Known rows, with every step that occurs:
c -> e: | -.16 | -.09 | -.15 |  .34 | -.04 |  .20 | -.30 |  .31 |  .40 | -.04 | -.13 | -.29 | -.13 |  .08 |  .09 | -.26 |  .19 |  .23 | -.14 | -.25 |
f -> e -> c -> j: |  .06 |  .02 |  .05 |  .16 |  .19 |  .01 | -.31 |  .22 |  .47 |  .00 | -.31 | -.44 | -.43 |  .20 |  .14 | -.22 |  .45 |  .17 | -.04 | -.16 |
e -> c: |  .03 | -.09 | -.25 |  .25 |  .07 |  .32 | -.21 |  .01 |  .21 |  .18 | -.35 | -.23 | -.26 |  .27 | -.07 | -.18 |  .15 |  .04 | -.04 |  .03 |
f -> e -> b -> j -> m: | -.09 |  .12 | -.12 |  .21 |  .24 |  .30 | -.17 |  .25 |  .19 |  .11 | -.26 | -.34 | -.44 |  .00 |  .14 | -.08 |  .58 |  .14 | -.41 | -.40 |
k -> e -> m: |  .19 | -.05 | -.10 |  .23 |  .03 |  .25 | -.15 |  .39 |  .27 |  .21 | -.03 | -.13 | -.27 |  .02 | -.01 | -.30 |  .27 |  .21 | -.30 | -.13 |
k -> e -> c -> j -> f: |  .22 |  .05 | -.16 |  .36 |  .41 |  .18 | -.27 |  .30 |  .48 |  .13 | -.20 | -.46 | -.58 |  .22 | -.06 | -.23 |  .45 |  .23 | -.16 |  .03 |
e -> m: |  .09 | -.11 | -.02 |  .13 | -.14 |  .31 | -.17 |  .24 |  .22 |  .25 | -.29 | -.16 | -.25 |  .08 | -.09 | -.21 |  .10 |  .10 | -.17 | -.18 |
c -> e -> m: |  .00 | -.12 |  .00 |  .23 | -.11 |  .19 | -.22 |  .37 |  .43 |  .19 | -.19 | -.27 | -.31 | -.01 |  .02 | -.30 |  .21 |  .18 | -.22 | -.22 |
m -> e -> b: |  .13 | -.15 | -.27 |  .13 |  .01 |  .41 | -.16 |  .10 |  .07 |  .11 | -.21 | -.07 | -.34 |  .03 | -.02 | -.17 |  .49 |  .06 | -.15 | -.15 |
b -> e -> m -> j: |  .09 | -.21 |  .14 |  .21 | -.18 |  .36 | -.29 |  .30 |  .12 |  .23 | -.21 | -.50 | -.18 | -.05 |  .15 | -.21 |  .29 |  .22 | -.17 | -.29 |
e -> b -> j: | -.07 | -.11 | -.21 |  .19 |  .21 |  .42 | -.14 |  .07 |  .02 |  .16 | -.32 | -.15 | -.26 |  .08 |  .12 | -.03 |  .25 |  .08 | -.24 | -.28 |
f -> e: | -.09 |  .02 | -.09 |  .23 | -.02 |  .17 | -.31 |  .29 |  .28 | -.10 | -.11 | -.19 | -.12 |  .06 |  .16 | -.19 |  .28 |  .22 | -.14 | -.36 |
j -> f: | -.01 |  .00 | -.22 |  .34 |  .04 |  .39 | -.29 |  .22 |  .24 |  .05 | -.26 | -.23 | -.27 |  .16 | -.12 | -.10 |  .13 |  .17 | -.11 | -.24 |
m -> e -> c -> j: |  .21 | -.10 | -.06 |  .14 |  .13 |  .20 | -.28 |  .07 |  .35 |  .03 | -.23 | -.45 | -.47 |  .18 | -.03 | -.21 |  .47 |  .11 |  .01 | -.06 |
k -> e -> m -> j: |  .27 | -.14 |  .02 |  .30 | -.01 |  .29 | -.22 |  .33 |  .25 |  .28 |  .06 | -.44 | -.36 | -.10 |  .07 | -.26 |  .43 |  .27 | -.32 | -.03 |
c -> e -> b -> j -> f: | -.12 | -.07 | -.25 |  .40 |  .38 |  .36 | -.24 |  .24 |  .27 |  .17 | -.24 | -.35 | -.50 | -.03 |  .15 | -.12 |  .41 |  .19 | -.29 | -.33 |
f -> e -> m -> j: |  .15 | -.09 |  .20 |  .20 | -.07 |  .20 | -.30 |  .28 |  .27 |  .19 | -.10 | -.48 | -.38 | -.15 |  .18 | -.21 |  .48 |  .24 | -.20 | -.24 |
k -> e -> c -> j: |  .17 | -.02 | -.12 |  .27 |  .29 |  .12 | -.23 |  .25 |  .44 |  .09 | -.16 | -.40 | -.40 |  .24 |  .03 | -.26 |  .39 |  .20 | -.15 |  .06 |
k -> e: |  .03 | -.02 | -.27 |  .33 |  .07 |  .27 | -.23 |  .33 |  .24 | -.01 |  .05 | -.15 | -.08 |  .11 |  .03 | -.25 |  .23 |  .26 | -.23 | -.16 |
c -> j -> f: |  .01 |  .01 |  .01 |  .25 |  .09 |  .25 | -.32 |  .32 |  .40 |  .00 | -.32 | -.41 | -.38 |  .18 | -.12 | -.11 |  .23 |  .23 | -.09 | -.28 |
j -> c -> e -> m: | -.12 | -.08 |  .02 |  .38 |  .06 |  .17 | -.26 |  .49 |  .49 |  .18 | -.44 | -.25 | -.34 |  .07 | -.09 | -.39 |  .24 |  .21 | -.23 | -.22 |

Rows:
| -.01 | -.10 |  .01 |  .17 |  .09 |  .19 | -.29 |  .24 |  .32 |  .03 | -.40 | -.45 | -.22 |  .27 |  .12 | -.21 |  .26 |  .16 |  .02 | -.19 | => b -> e -> c -> j
|  .09 | -.03 | -.08 |  .34 |  .19 |  .35 | -.32 |  .22 |  .19 |  .18 | -.24 | -.43 | -.57 | -.10 |  .13 | -.11 |  .67 |  .19 | -.24 | -.18 | => m -> j -> f -> e -> b
| -.35 | -.07 | -.13 |  .51 |  .34 |  .22 | -.35 |  .37 |  .37 | -.08 | -.29 | -.37 | -.16 |  .11 |  .12 | -.25 |  .23 |  .32 | -.20 | -.43 | => b -> j -> c -> e
|  .22 | -.12 |  .05 |  .29 | -.04 |  .41 | -.29 |  .22 |  .22 |  .36 | -.25 | -.52 | -.53 | -.05 | -.10 | -.11 |  .34 |  .21 | -.19 | -.12 | => e -> m -> j -> f
| -.08 | -.02 | -.13 |  .19 |  .28 |  .26 | -.19 |  .18 |  .11 |  .03 | -.20 | -.18 | -.30 | -.02 |  .30 | -.09 |  .44 |  .14 | -.27 | -.44 | => f -> e -> b -> j
| -.04 | -.12 | -.22 |  .27 |  .04 |  .34 | -.26 |  .14 |  .15 |  .08 | -.34 | -.28 | -.10 |  .26 |  .12 | -.23 |  .16 |  .11 | -.03 | -.18 | => b -> e -> c
|  .14 | -.01 | -.11 |  .43 |  .24 |  .27 | -.40 |  .09 |  .29 |  .18 | -.21 | -.63 | -.60 |  .02 |  .13 | -.15 |  .57 |  .21 | -.09 | -.05 | => m -> j -> f -> e -> c
| -.23 | -.10 | -.19 |  .43 |  .22 |  .25 | -.23 |  .39 |  .38 |  .13 | -.53 | -.13 | -.34 |  .16 | -.05 | -.34 |  .37 |  .14 | -.24 | -.13 | => j -> c -> e -> b
|  .16 |  .03 | -.28 |  .25 |  .02 |  .38 | -.22 |  .05 |  .25 |  .18 | -.25 | -.42 | -.48 |  .17 | -.19 | -.19 |  .51 |  .07 | -.14 |  .01 | => j -> m -> e -> c
|  .14 | -.03 | -.35 |  .35 |  .22 |  .26 | -.20 |  .15 |  .27 |  .14 | -.09 | -.22 | -.27 |  .21 |  .04 | -.28 |  .30 |  .16 | -.17 |  .09 | => k -> e -> c
|  .06 | -.16 | -.24 |  .16 |  .25 |  .45 | -.16 |  .02 | -.01 |  .08 | -.12 | -.19 | -.34 | -.04 |  .14 | -.08 |  .50 |  .11 | -.22 | -.32 | => m -> e -> b -> j
|  .15 |  .07 |  .24 |  .14 |  .11 |  .07 | -.30 |  .49 |  .51 |  .11 | -.29 | -.40 | -.60 | -.02 |  .02 | -.20 |  .46 |  .26 | -.19 | -.41 | => c -> j -> f -> e -> m
|  .08 | -.20 |  .11 |  .29 | -.11 |  .24 | -.31 |  .31 |  .39 |  .26 | -.11 | -.60 | -.40 | -.13 |  .12 | -.27 |  .39 |  .24 | -.21 | -.12 | => c -> e -> m -> j
|  .17 | -.13 | -.29 |  .22 |  .07 |  .34 | -.25 | -.04 |  .16 |  .11 | -.17 | -.28 | -.35 |  .15 | -.03 | -.22 |  .38 |  .06 | -.02 | -.02 | => m -> e -> c
|  .05 |  .05 |  .04 |  .26 |  .26 |  .24 | -.27 |  .33 |  .28 |  .15 | -.14 | -.36 | -.49 | -.11 |  .17 | -.10 |  .37 |  .27 | -.29 | -.56 | => b -> j -> f -> e -> m
|  .16 | -.19 |  .11 |  .20 | -.17 |  .36 | -.24 |  .18 |  .19 |  .31 | -.21 | -.47 | -.34 | -.05 | -.01 | -.16 |  .29 |  .16 | -.17 | -.08 | => e -> m -> j
|  .33 | -.08 | -.04 |  .40 |  .12 |  .35 | -.27 |  .35 |  .28 |  .33 |  .01 | -.51 | -.54 | -.12 | -.02 | -.23 |  .49 |  .30 | -.33 | -.06 | => k -> e -> m -> j -> f
|  .05 | -.09 | -.10 |  .42 |  .03 |  .42 | -.38 |  .15 |  .20 |  .13 | -.17 | -.54 | -.35 |  .04 | -.05 | -.07 |  .31 |  .24 | -.12 | -.14 | => m -> j -> f
|  .11 |  .01 | -.27 |  .16 | -.04 |  .45 | -.14 |  .18 |  .15 |  .19 | -.27 | -.22 | -.46 |  .06 | -.19 | -.16 |  .60 |  .04 | -.28 | -.13 | => j -> m -> e -> b
|  .08 | -.06 | -.02 |  .16 |  .11 |  .17 | -.25 |  .12 |  .39 |  .11 | -.44 | -.41 | -.39 |  .31 | -.05 | -.15 |  .25 |  .09 |  .00 | -.01 | => e -> c -> j
| -.06 |  .03 | -.21 |  .21 |  .17 |  .46 | -.11 |  .15 |  .11 |  .22 | -.39 | -.32 | -.39 |  .10 | -.06 | -.02 |  .38 |  .07 | -.37 | -.22 | => e -> b -> j -> m
|  .01 | -.13 |  .03 |  .14 | -.18 |  .33 | -.20 |  .37 |  .16 |  .15 | -.28 | -.19 | -.08 |  .06 |  .08 | -.24 |  .12 |  .16 | -.16 | -.39 | => b -> e -> m
|  .06 |  .08 | -.24 |  .36 |  .24 |  .21 | -.32 |  .16 |  .33 |  .11 | -.28 | -.32 | -.50 |  .15 |  .05 | -.17 |  .38 |  .15 | -.09 | -.16 | => j -> f -> e -> c
| -.21 | -.14 | -.05 |  .56 |  .12 |  .23 | -.43 |  .38 |  .42 |  .00 | -.29 | -.57 | -.25 |  .05 |  .05 | -.32 |  .38 |  .31 | -.15 | -.14 | => m -> j -> c -> e
| -.04 |  .09 | -.14 |  .34 |  .10 |  .23 | -.35 |  .32 |  .31 | -.05 | -.15 | -.26 | -.31 |  .04 |  .08 | -.17 |  .34 |  .26 | -.15 | -.40 | => j -> f -> e
